What can hang from each mark:
risa: tozu
sumu: korig rigav togite
togite: bopa depon makedi nalez sumu
rigav: depon dunokug tozu
makedi: korig
dunokug: risa
depon: rigav

Each row was made from one small tree. The marks that hang from a mark follow it in brackets, in alphabetical order. Every link used is in the known rows. Write each row's tree.
In the rows, zero is written as 128.
Known rows:
togite{sumu{korig}}: [146  90 118 104 124 131 105 102  94  72 123 134 140 163 151 141 130 152
 146 129]
depon{rigav{tozu}}: [140 107 135 110 118 152  76 131  71 134 112 156 108 111 137  91 143 125
 106 199]
sumu{korig rigav{depon dunokug{risa} tozu}}: [124  99 107 130 106 128 173 136 147 130  91  83 110 113 111 128 124 170
  87 189]
rigav{depon dunokug}: [118  81 121 126 110 165 134 147 105  67  95 114  98 116 130 102 103 136
 165 154]
sumu{rigav{depon}}: [132 152 105 138 129 148 101 168 101 123 106 116 127 100 123  97 133 122
 108 131]
risa{tozu}: [135 120 132  84 138 152  30 175 112  70 119 126  99 110 141 131 156 129
 165 165]
togite{bopa makedi nalez sumu{korig rigav{dunokug tozu}}}: [149 107 160 117 140  83 222 106 148 166 168 147 143 148 139 166 108 141
 166  97]
dunokug{risa{tozu}}: [134  96 130 102 115 133  14 162 116  74 105 111  80 109 109  97 137 161
 131 189]
sumu{rigav}: [149 148 114 130 136 148  75 182 101 148 122 125 126 101 117 109 157 124
 112 156]
togite{nalez sumu}: [160 112 148  97 134 130  82 121  88  95 133 182 118 156 157 124 117 131
 186 105]
sumu{korig togite}: [112 150 110 111 137 158 103 159 139  72 112 114 156 156 137 159 162 120
 110 134]
depon{rigav{dunokug{risa} tozu}}: [138  65 144 124  97 144 105 116  83 140 106 137  80  98 120  82 134 156
 110 241]
sumu{korig rigav{dunokug tozu} togite{bopa depon makedi}}: [ 99 157 121 152 135 116 194 113 196 170 151  78 162 122 106 169 145 119
  88 117]
makedi{korig}: [134  92  91 118 120 140  76 153  98 107  99 147 107 165 108 136 118 141
 137 151]
sumu{korig togite{bopa}}: [115 148 119 121 140 146  99 177 152  93 128 115 161 154 134 138 155 105
 121  99]
sumu{korig rigav togite{depon makedi nalez}}: [111 219 109 118 147 117 178 121 166 127 142 109 184 156 122 192 133 127
  79  88]
togite{bopa depon{rigav} sumu}: [145 115 132 140 109 109  76  58  75 126 156 150 138 136 141  62  97 124
 128  76]
sumu{korig rigav{tozu} togite{bopa depon makedi nalez}}: [110 203 126 128 148 101 168 131 194 169 152 114 174 149 116 172 132 108
  85  70]
sumu{rigav{depon dunokug tozu} togite{bopa makedi nalez}}: [100 163 152 160 146 127 193 152 179 175 141 122 128  91 124 135 133  85
 138 100]

Which tree is each row?
[110  44 130 137  93 145 110 126 130  96  78 103  65 106 105  80  99 157
 139 196]
rigav{depon dunokug{risa} tozu}
[139  80 145 116 110 157 117 125  78 141 114 147  93 101 138 100 142 134
 126 225]
depon{rigav{dunokug tozu}}
[115  63 120 136  93 149 118 135 111  68  84 100  81 113 106  78  91 163
 143 176]
rigav{depon dunokug{risa}}
[ 97 179 125 162 148 112 168 144 174 180 131 139 137 121 113 143 124  83
 113  74]
sumu{rigav{depon tozu} togite{bopa makedi{korig} nalez}}
[139  86 143 113 103 144  99 123  78 107 115 129  85  90 130  94 138 160
 124 231]
depon{rigav{dunokug{risa{tozu}}}}
[163 111 159 109 137 112  79 143 103 120 152 185 122 154 152  96 107 112
 198  63]
togite{bopa nalez sumu}
[116 209 124 141 148 151 116 170 138 131 118 135 142 104 140 124 151  86
 115  92]
sumu{rigav{depon} togite{nalez}}
[138  79 130 152 111 100 159  99 138 146 130 108 122 117 132 100 116 149
 129 117]
togite{bopa sumu{korig rigav{depon dunokug{risa} tozu}}}
[120 178 145 128 132 132  72 133 135 142 142 159 136 135 136  96 128  83
 120  81]
sumu{togite{bopa depon{rigav{tozu}} nalez}}
[144 138  99 127 120 111 112  62 108 113 138 111 157 152 135 138 119 156
 102  96]
togite{depon sumu{korig rigav}}
[ 96 193 119 124 148 126 206 135 177 127 118 113 164 136 135 187 137 115
  86 108]
sumu{korig rigav{depon tozu} togite{makedi nalez}}
[144 109 151  97 140  90 177 112 125  97 161 163 157 186 142 155  85 141
 176  63]
togite{bopa makedi nalez sumu{korig}}
[106 165 114 155 135 141 191 162 169 129 125  87 157 108 135 138 151 108
 107 103]
sumu{korig rigav{depon dunokug} togite{bopa}}
[115 190 118 142 154 127 150 150 145 163 136 143 147 131 113 176 149 106
 111 116]
sumu{rigav togite{makedi{korig} nalez}}
[128 101 127 147 121  82 193  47 150 158 168  98 152 142 114 145  96 151
 124  89]
togite{bopa depon makedi sumu{korig rigav{dunokug tozu}}}
[101 130 120 166 139 138 170 125 161 187 130 108 120  99 103 175 170 113
 111 178]
sumu{rigav{dunokug tozu} togite{makedi{korig}}}
[167 110 168 130 138 105 125 137 127 189 159 171 109 116 147 108 129 112
 187  97]
togite{bopa nalez sumu{rigav{dunokug tozu}}}
[119 162 152 131 128 136  96 128 140 147 144 153 127 128 136 103 127  88
 134  97]
sumu{togite{bopa depon{rigav{dunokug tozu}} nalez}}
[113  62 129 126 110 161 127 137 123  96  88 116  80 110 128 103 110 131
 161 176]
rigav{depon dunokug tozu}
[144 158 132 118 135  69 184  72 140 139 175 139 174 175 127 151  75 144
 132  29]
togite{bopa depon makedi nalez sumu{korig rigav}}
[124 120  91 155 120  90 147  25 107 140 145 121 144 155 102 155  93 158
 109  96]
togite{depon makedi{korig} sumu{rigav}}
[167 143 143 114 142 121 100 128  93 141 142 173 127 131 153 126 135 128
 161 106]
togite{nalez sumu{rigav}}
[117 147 121 136 139 150 161 153 169 158 121  94 139 107 133 175 189 119
  97 178]
sumu{korig rigav{dunokug tozu} togite}
